Known rows, with every way that one mark hangs from another
K935{K10 K765{K496}}: [ 0.445 -3.278  2.544 -2.914 -0.675  0.308 -3.248 -1.211  1.307 -1.700
  2.809 -1.897  0.874 -1.685  1.774 -1.426 -0.809  0.337  0.447  3.615
  3.404 -0.705  0.782  5.035 -0.009 -1.982 -4.184 -0.002  1.628 -2.626
 -1.817  0.870  2.055  1.520 -0.397 -0.973  3.909]
K584{K10{K200{K494} K496} K765{K935}}: [ 1.033 -1.183  4.076 -2.449  1.011  0.958 -0.577  0.885  4.842 -2.111
  2.691 -2.020  0.950 -0.517  0.434  0.470  0.529 -0.070 -2.192  4.826
  2.810 -0.069  2.171  4.672 -0.909 -2.872 -2.932 -4.486 -0.249 -4.433
 -1.643 -1.393 -1.005 -0.939 -0.418  0.146  1.224]
K765{K935{K10{K200{K375 K494} K496}}}: [ 1.428  0.391  3.594 -3.988  0.692  1.216 -2.037  0.393  4.091 -1.317
  2.513 -1.733  1.223 -2.088  2.545  0.159 -0.334  0.050 -1.527  4.787
  2.837 -0.660  1.910  3.644 -0.569 -2.669 -2.865 -2.068 -0.393 -4.361
 -1.008 -0.346  1.109  0.266 -1.799  0.002  2.967]
K375{K200{K494 K765{K935}}}: [ 0.731 -0.359  2.496 -2.922 -1.452  1.062 -0.121 -0.902  4.487 -1.255
  0.456 -0.860  0.213 -1.941  0.793  1.323 -1.598  1.306 -3.528  3.098
  2.441  1.110  1.426 -0.042 -1.432 -5.414 -2.324 -0.162 -0.579 -4.122
 -1.416 -1.270  1.076  0.590 -1.375  0.949  1.847]
K10{K200{K494 K765} K496}: [-0.365 -1.846  1.296 -4.683  0.424  1.310 -0.757  2.794  3.542 -1.742
  1.340 -1.906  1.503 -2.300  1.358  3.317 -1.076  0.356 -2.355  2.231
  1.848 -0.082  3.545  2.544 -0.150 -6.606 -1.777 -3.702 -0.100 -3.876
 -0.406 -2.214  0.383  0.058 -1.855 -0.367  1.767]
K496{K10}: [-1.632  0.602  0.182 -0.339 -0.273  0.531 -0.450 -0.681  2.863 -1.089
  0.248 -0.509 -0.275 -1.185  1.430 -0.856 -1.179  0.594 -0.770  2.682
  1.708  1.491  1.702  2.325 -1.724 -2.391 -2.149 -1.839  0.120 -0.893
 -2.743  1.562 -0.079  1.502 -1.385 -0.711  1.652]
K765{K496 K935{K10{K200{K375 K494}}}}: [ 0.666  1.173  4.932 -4.617 -0.263  0.945 -2.485 -0.366  4.493 -1.334
  1.814 -0.914  0.741 -1.172  1.819  0.004 -0.618  1.871 -1.309  4.758
  3.868 -0.417  1.469  3.814  0.343 -1.543 -4.149 -1.324  0.217 -5.309
 -0.824 -1.034  1.215  0.891 -1.294 -0.063  3.163]
K935{K10{K200} K765{K496}}: [ 1.046 -3.102  3.367 -4.809  0.036  0.410 -3.280  0.070  1.497 -2.407
  2.619 -2.008  1.139 -1.862  1.931 -0.903 -0.631 -0.256  0.563  3.603
  3.188 -0.898  1.653  4.925  0.084 -2.722 -3.755 -1.177  1.980 -3.497
 -1.246 -0.116  1.776  1.074 -0.593 -0.753  3.732]
K935{K765{K496{K10{K200{K375}}}}}: [-1.195 -0.600  1.285 -3.478 -0.401  0.115 -2.326 -0.342  1.895 -2.005
  2.084 -1.226  0.650 -1.543  1.169  0.354 -1.008  0.571  0.073  3.434
  3.025  0.996  1.799  4.769 -0.023 -1.365 -2.963 -0.716  0.977 -3.321
 -0.364  0.323  0.947  1.128 -0.698 -1.079  1.924]
K765{K496}: [-1.975  0.185  2.018 -2.602 -1.682  0.659 -0.867  0.297  3.029 -0.824
  1.276 -0.718  0.301 -0.778  0.447 -0.379 -1.283  2.516 -0.337  2.577
  2.825  0.739  1.730  3.575  0.195 -1.244 -2.642 -1.364  0.632 -2.494
  0.020 -0.720  0.538  0.980 -0.592 -0.931  2.750]
K584{K765}: [-0.767 -2.151  1.185 -0.090 -0.385  0.866 -0.735 -0.734  3.340 -0.894
  2.008 -1.528  0.329 -0.595 -0.658 -1.024 -0.755  0.471 -1.625  3.383
  1.559  0.951  1.648  2.019 -1.349 -2.399 -2.405 -1.972  0.542 -1.874
 -0.414  0.776  0.026  0.608  0.233 -0.668  1.834]
K375{K200}: [ 0.400  0.465  1.532 -2.800 -2.010  0.757  0.458 -0.306  3.353 -0.953
  0.389 -0.816  0.115 -1.757  1.144 -1.148 -1.597  0.292 -1.505  2.496
  0.976  1.377  1.865  1.193 -1.891 -2.199 -1.307 -0.024  0.372 -2.481
 -0.847 -0.562  0.554  0.350 -0.625 -0.169  2.545]
K496{K10 K765}: [-1.612 -1.394 -0.058  0.506  0.535  0.097 -1.861 -0.465  3.167 -2.901
  1.848 -1.470  0.279 -1.192  0.101 -0.335 -0.803  0.023 -0.849  1.575
  3.138  1.539  1.078  1.302 -1.233 -2.251 -3.600 -1.663  0.561 -0.388
 -3.678  1.414  0.900  1.512 -2.246 -0.791  1.333]
K375{K200{K494 K765{K496{K10} K935}}}: [ 0.573  0.744  2.951 -3.336 -1.416  0.997  0.084 -1.167  4.882 -1.151
 -0.082 -0.276 -0.120 -1.663  1.013  1.235 -1.712  2.222 -3.219  2.637
  3.393  1.277  0.793  1.528 -1.167 -4.539 -3.112 -0.591 -0.240 -4.258
 -2.628 -1.188  0.803  1.025 -1.541  0.453  1.835]
K375{K200{K494 K765{K496}}}: [ 0.190 -0.490  1.828 -3.512 -2.088  0.924  0.139 -0.413  4.362 -1.213
 -0.142 -0.615  0.296 -1.596  0.979  1.689 -1.881  2.283 -3.043  1.906
  2.044  1.141  1.737  0.790 -0.876 -4.718 -3.050 -0.146  0.104 -4.197
 -1.684 -1.792  0.771  1.036 -0.919  0.098  2.239]
K584{K10 K765{K496 K935}}: [-0.448 -0.579  4.563 -0.368 -0.398  0.734 -1.111 -0.900  4.351 -1.196
  2.698 -1.198  0.143  0.680 -0.467 -1.230  0.319  1.697 -0.648  4.714
  3.916  0.497  0.280  4.754 -0.519 -0.290 -4.361 -2.499 -0.183 -3.603
 -1.264 -0.471 -1.113 -0.146  0.179  0.032  1.525]
K375{K200{K765{K935{K10{K496}}}}}: [ 2.049 -1.030  3.245 -3.193 -0.685  1.608 -0.604  0.015  3.733 -0.738
  1.871 -1.401  0.585 -2.458  1.786 -0.238 -1.042 -0.321 -1.342  2.772
  2.895  0.039  0.173  2.153 -1.653 -4.283 -2.636 -0.304 -0.724 -3.406
 -1.668 -0.829  0.803  0.096 -1.831  0.372  2.775]
K10{K200{K375} K496{K765{K935}}}: [ 0.029 -0.367  2.170 -4.185  1.294  0.958 -2.458  2.543  3.717 -2.696
  4.338 -2.497  1.958 -2.313  0.954  1.337 -0.110 -0.899 -0.650  2.993
  3.194  0.281  2.069  3.281  0.195 -1.467 -2.455 -2.369 -0.516 -3.892
  0.915 -1.587  0.806 -0.784 -2.408 -0.823  1.841]

Rows
[-0.023 -2.212  3.154 -1.048  0.221  1.482 -2.441 -0.454  3.017 -0.795
  2.560 -1.546  0.451 -1.435  0.985  0.406 -0.675  0.486 -0.764  3.720
  3.527 -0.231  0.324  1.077 -0.747 -5.272 -3.715 -0.784 -1.166 -2.939
 -1.144  0.143  0.668  1.094 -2.028  0.811  2.137] => K200{K765{K935{K10}}}
[-1.131 -0.530  1.099 -3.663 -0.565 -0.023 -2.219 -0.665  2.329 -2.228
  1.674 -1.156  0.729 -1.584  1.258  0.976 -1.164  1.170 -1.127  3.599
  2.909  0.951  2.306  4.348  0.026 -2.065 -3.193 -1.066  1.183 -3.919
 -0.942  0.138  1.241  1.422 -0.630 -1.008  2.023] => K935{K765{K496{K10{K200{K375 K494}}}}}
[ 0.902 -0.326  3.657 -2.043  1.436  1.057 -1.069  0.900  4.410 -1.501
  3.787 -2.006  1.235 -0.400  1.011  0.166  0.846 -0.600 -0.772  4.945
  2.379  0.162  1.532  4.644 -0.882 -0.869 -3.539 -3.193 -1.014 -4.742
 -0.407 -1.072 -1.705 -1.247 -0.582 -0.182  0.967] => K584{K10{K200{K375} K496} K765{K935}}
[ 0.080 -0.161  2.010 -4.701  0.861  1.431 -1.474  2.211  4.194 -1.355
  2.464 -1.907  1.773 -2.254  1.767  3.795 -0.680  0.644 -2.552  3.592
  2.305  0.129  2.868  2.491  0.156 -4.933 -2.386 -2.580 -1.292 -5.521
  0.780 -2.209  0.249 -0.140 -2.242 -0.071  1.240] => K10{K200{K375 K494 K765{K935}} K496}
[ 1.049  0.337  3.984 -2.970  0.561  1.211 -2.482 -0.202  3.523 -1.252
  2.476 -1.375  0.814 -1.554  1.955 -0.868 -0.262 -0.149 -0.596  5.067
  2.722 -0.290  1.436  2.235 -0.774 -2.143 -3.073 -1.149 -0.517 -4.027
 -0.461  0.064  0.736  0.496 -1.603  0.296  2.620] => K765{K935{K10{K200{K375}}}}
[ 0.332 -0.865  1.093 -2.641 -1.749  0.909  0.281 -0.589  3.978 -1.278
 -0.134 -0.892  0.274 -1.816  1.129  1.599 -1.773  1.232 -3.480  2.248
  1.206  1.360  2.116 -0.395 -1.568 -5.424 -2.439 -0.028 -0.178 -3.625
 -1.886 -1.281  0.722  1.011 -1.085  0.351  1.902] => K375{K200{K494 K765}}
[ 0.754 -1.223  2.051 -3.622  0.557  0.900 -2.317  0.123  3.629 -1.467
  1.135 -1.271  1.232 -1.303  2.786  1.891 -0.810  1.006 -1.532  3.170
  1.381 -0.360  2.519  1.068 -0.242 -4.240 -4.936 -0.926  0.167 -4.892
 -1.992 -0.775  0.384  1.729 -1.435 -0.298  2.524] => K935{K10{K200{K375 K494 K765{K496}}}}
[-0.923 -0.447  0.968 -1.953  0.854  0.874 -0.820  0.895  3.052 -1.524
  0.223 -0.713  0.101 -1.354  1.256  1.048 -1.098  0.074 -0.777  2.321
  1.950  1.111  2.105  1.385 -1.471 -5.156 -2.286 -2.721 -0.087 -2.129
 -2.245  0.131 -0.607  1.135 -2.027 -0.141  0.898] => K496{K10{K200{K765}}}
[-1.665  0.661  2.103 -2.171 -0.890  1.041 -2.023 -1.108  4.559 -0.732
  1.859 -0.817  0.868 -1.047  0.829  3.630 -1.120  3.399 -3.036  4.054
  3.328  0.888  1.253  1.061  0.604 -3.680 -4.685  0.076 -1.607 -5.860
  0.205 -1.313  0.700  1.516 -1.536  0.300  1.141] => K200{K375 K494 K765{K496 K935}}
[-0.008 -0.282  2.401 -4.353  1.102  1.686 -1.742  2.695  3.573 -1.120
  3.311 -1.945  1.652 -2.296  1.650  2.677 -0.440 -0.251 -0.621  3.329
  2.596  0.132  2.118  3.127 -0.079 -4.035 -2.126 -2.275 -1.519 -4.755
  1.576 -1.915 -0.309 -0.609 -2.302 -0.181  1.242] => K10{K200{K375 K765{K935}} K496}
[ 0.300 -2.341  3.041 -1.612  0.447  1.740 -2.196  0.461  3.146 -0.586
  2.939 -1.882  0.772 -1.833  1.351  0.638 -0.538  0.187 -0.633  3.432
  3.744 -0.602  0.207  2.497 -0.682 -5.173 -3.391 -1.373 -1.224 -2.852
 -1.144 -0.079  0.669  0.709 -2.225  0.383  2.473] => K200{K765{K935{K10{K496}}}}
[ 0.308 -0.674  1.559 -1.656  0.455  1.369 -2.424 -0.812  4.160 -0.806
  2.567 -1.757  1.403 -1.762  2.447  3.121 -0.676  1.289 -2.964  4.346
  2.471 -0.081  1.423  1.139 -0.283 -4.654 -4.798 -0.115 -1.901 -5.196
 -1.467 -0.206  0.891  1.394 -2.037  0.286  1.718] => K200{K375 K494 K765{K935{K10{K496}}}}
[ 1.553 -1.758  1.140 -3.685  1.426  0.698 -2.596  1.244  3.633 -2.679
  2.707 -2.475  1.998 -2.194  2.848  1.043 -0.301 -0.659 -1.608  2.808
  1.581 -0.677  2.913  2.515 -0.346 -2.713 -4.407 -1.852  0.548 -3.679
 -2.655 -0.278  1.301  0.823 -1.863 -1.004  2.995] => K935{K10{K200{K375 K494} K496{K765}}}
[ 1.463 -1.756  1.256 -3.902  1.212  1.264 -2.001  1.285  3.381 -1.287
  1.904 -2.021  1.786 -2.145  3.424  2.176 -0.569 -0.256 -1.656  2.983
  1.098 -0.835  2.740  2.284 -0.544 -4.726 -4.142 -1.790 -0.224 -4.398
 -2.125 -0.715  0.469  0.946 -1.837 -0.658  2.588] => K935{K10{K200{K375 K494 K765} K496}}
[-1.243 -0.111  1.874 -3.876  0.050  1.025 -1.767  1.661  3.253 -1.202
  1.721 -1.101  1.034 -1.116  1.199  2.624 -0.948  1.342 -0.432  2.721
  1.725  0.845  2.529  1.116  0.263 -3.598 -3.345 -1.075 -0.698 -4.853
  1.240 -1.924 -0.537  0.581 -1.544 -0.252  1.036] => K10{K200{K375 K765{K496}}}
[-0.765  0.028  2.222 -2.261  1.008  0.974 -1.170  0.508  3.426 -1.525
  0.683 -0.753 -0.025 -1.421  0.990  0.804 -1.041  0.151 -0.850  3.021
  2.884  1.058  1.589  1.795 -1.381 -4.953 -2.335 -2.875 -0.506 -2.510
 -1.757  0.068 -0.332  0.856 -2.276  0.339  0.865] => K496{K10{K200{K765{K935}}}}
[-1.020 -1.738  1.340 -0.506  0.018  0.363 -1.358  1.350  2.804 -2.503
  3.073 -2.120  1.059 -0.721  1.261  0.136 -0.063  0.010  0.184  2.487
  2.463  0.399  1.597  3.844 -0.442 -1.127 -3.530 -2.337 -0.286 -1.603
 -2.455 -0.442 -0.499 -0.017 -1.560 -0.758  1.880] => K584{K10{K496{K765}}}
[-0.612 -0.842  3.476 -2.125  0.224  0.713 -1.175  0.805  3.836 -2.207
  0.999 -1.242  0.526 -0.338  1.197  2.227 -0.209  1.057 -1.672  4.168
  2.193  0.580  2.647  1.162 -0.552 -5.121 -3.340 -2.730 -0.942 -4.375
 -1.719 -1.745 -0.999  0.431 -1.528  0.895  0.743] => K584{K10{K200{K494 K765{K935}}}}
[-0.838 -1.407  2.677 -0.180 -0.611  0.488 -0.544 -0.526  3.751 -1.206
  2.007 -1.071  0.230  0.839 -0.018 -0.904 -0.031  1.562 -0.489  3.559
  2.344  0.686  1.190  4.173 -0.599 -0.535 -4.492 -2.312  0.441 -2.890
 -1.733 -0.344 -1.506  0.409  0.477 -0.675  1.553] => K584{K10 K765{K496}}
[-0.263 -0.257  2.006 -3.302 -0.056  0.564 -0.253  2.092  3.523 -2.204
  1.056 -1.661  1.035 -0.854  2.240  1.365 -0.219  0.335 -1.266  3.415
  1.213  0.245  3.557  3.937 -0.437 -3.028 -2.353 -3.716 -0.092 -3.615
 -1.991 -1.639 -0.904 -0.080 -1.148 -0.486  1.663] => K584{K10{K200{K494} K496}}
[-1.001 -0.321 -0.140 -1.517  1.279 -0.024 -2.114  0.096  4.009 -3.663
  1.306 -1.428  0.920 -1.362  0.916  1.768 -0.811  0.156 -2.294  2.200
  2.183  1.655  2.603  0.348 -0.843 -2.556 -4.039 -1.943  0.362 -2.793
 -3.384  0.286  0.767  1.530 -2.339 -0.624  0.673] => K496{K10{K200{K375 K494}} K765}
[ 0.921 -0.532  3.629 -2.384  0.054  1.349 -1.950 -0.062  3.225 -0.754
  2.889 -1.861  0.777 -2.004  1.891 -1.574 -0.397 -0.085 -0.427  4.337
  3.602 -0.803  0.614  4.457 -0.872 -2.257 -2.541 -1.741 -0.363 -2.509
 -1.373  0.552  1.171  0.320 -1.698 -0.115  3.578] => K765{K935{K10{K496}}}
[-1.523  1.241  1.519 -1.713 -0.264  0.930 -1.806 -1.447  4.630 -0.811
  1.287 -0.547  0.507 -0.966  1.385  3.515 -1.193  3.359 -3.012  3.879
  3.491  1.264  1.108  1.567  0.100 -3.647 -5.019 -0.311 -1.586 -5.363
 -1.425 -0.535  0.357  1.946 -1.929  0.174  0.893] => K200{K375 K494 K765{K496{K10} K935}}
[-2.046  0.429  0.188 -1.003 -0.160  0.975 -1.720 -0.539  3.313 -0.330
  1.592 -0.506  0.533 -0.795  1.656  2.361 -1.171  2.168 -0.444  2.326
  2.290  1.438  0.926  1.669 -0.214 -2.507 -4.759  0.210 -1.199 -3.751
 -0.838 -0.065 -0.622  1.730 -1.698 -0.641  0.765] => K200{K375 K765{K496{K10}}}
[-0.557 -1.174  3.096 -3.846  0.142  1.107 -1.511  0.975  3.886 -1.973
  0.987 -1.334  0.696 -1.636  0.304  2.730 -1.052  1.023 -2.807  3.774
  2.697  0.445  2.868  0.218 -0.270 -6.745 -2.016 -2.707 -0.515 -4.518
  0.025 -1.902  0.708  0.565 -1.796  0.865  1.217] => K10{K200{K494 K765{K935}}}
[-0.665 -0.061  2.174 -3.508  0.461  1.126 -1.900  0.612  4.187 -1.707
  1.553 -1.267  1.068 -1.483  1.070  3.523 -0.854  1.200 -2.863  4.298
  1.851  0.863  2.997 -0.192 -0.195 -5.387 -2.912 -1.476 -1.232 -5.663
  0.645 -1.742  0.222  0.701 -1.739  0.642  0.683] => K10{K200{K375 K494 K765{K935}}}
[ 1.642 -2.800  1.843 -3.901  1.197  0.771 -2.221  1.675  3.461 -2.906
  2.337 -2.537  1.735 -2.260  2.261  0.447 -0.414 -0.693 -1.496  2.430
  2.197 -1.014  2.646  2.849 -0.424 -3.861 -3.725 -2.866  1.141 -2.739
 -3.189 -0.574  1.678  0.789 -1.911 -0.820  3.504] => K935{K10{K200{K494} K496{K765}}}
[ 1.419 -0.486  4.420 -3.859  0.735  1.418 -1.945  0.988  3.428 -1.271
  2.722 -1.869  0.965 -2.121  1.948 -1.138 -0.255 -0.574 -0.375  4.259
  3.473 -0.915  1.370  4.324 -0.737 -2.877 -2.196 -2.644  0.011 -3.199
 -1.016 -0.465  1.006 -0.105 -1.809  0.052  3.309] => K765{K935{K10{K200 K496}}}
[-0.133  0.763  3.285 -2.095  0.512  0.952 -1.249 -0.779  4.651 -1.044
  2.352 -0.826  0.259 -0.575 -0.189 -0.601 -0.340  1.167 -1.352  4.176
  3.686  0.895  0.705  4.208 -0.825 -0.806 -3.470 -2.399  0.213 -3.989
 -0.551  0.001 -0.292  0.250 -0.452 -0.573  1.531] => K584{K765{K496{K10{K200{K375}}} K935}}
[ 0.586 -2.159  3.340 -2.080  0.842  0.506 -3.233 -0.036  3.958 -3.535
  3.058 -2.240  1.053 -1.532  0.215  0.006 -0.335 -0.021 -2.010  3.582
  4.166 -0.092  1.256  1.002 -0.294 -3.285 -3.980 -1.826  0.576 -2.867
 -2.279 -0.216  2.075  0.887 -2.169  0.334  2.522] => K496{K765{K935{K10{K200{K494}}}}}
[-0.806  2.083  4.429 -3.924 -0.317  0.842 -1.142  0.092  4.174 -1.351
  1.161 -0.332 -0.098 -1.163  0.620 -0.597 -0.858  1.771 -0.429  3.813
  4.844  0.692  0.958  4.836 -0.243 -1.668 -2.358 -2.826  0.202 -3.423
 -0.933 -0.825  0.398  0.483 -1.711 -0.076  2.185] => K765{K496{K10{K200}} K935}
[ 0.479 -0.162  3.819 -1.019  1.068  0.792 -1.378 -0.206  4.462 -1.747
  2.920 -1.563  0.742  0.309  0.425 -0.101  0.733 -0.144 -1.101  5.525
  2.120  0.740  1.695  2.615 -1.099 -1.081 -3.769 -2.369 -0.756 -4.871
 -0.393 -0.685 -1.786 -0.615 -0.316  0.331  0.447] => K584{K10{K200{K375}} K765{K935}}
[ 0.082 -0.243  1.771 -4.470  1.136  0.745 -2.232  1.998  4.483 -3.097
  3.471 -2.450  2.020 -2.360  1.027  2.569 -0.370  0.033 -2.562  3.409
  3.033  0.378  2.915  2.725  0.341 -2.463 -2.805 -2.665 -0.194 -4.624
 -0.045 -1.813  1.375 -0.278 -2.275 -0.604  1.751] => K10{K200{K375 K494} K496{K765{K935}}}
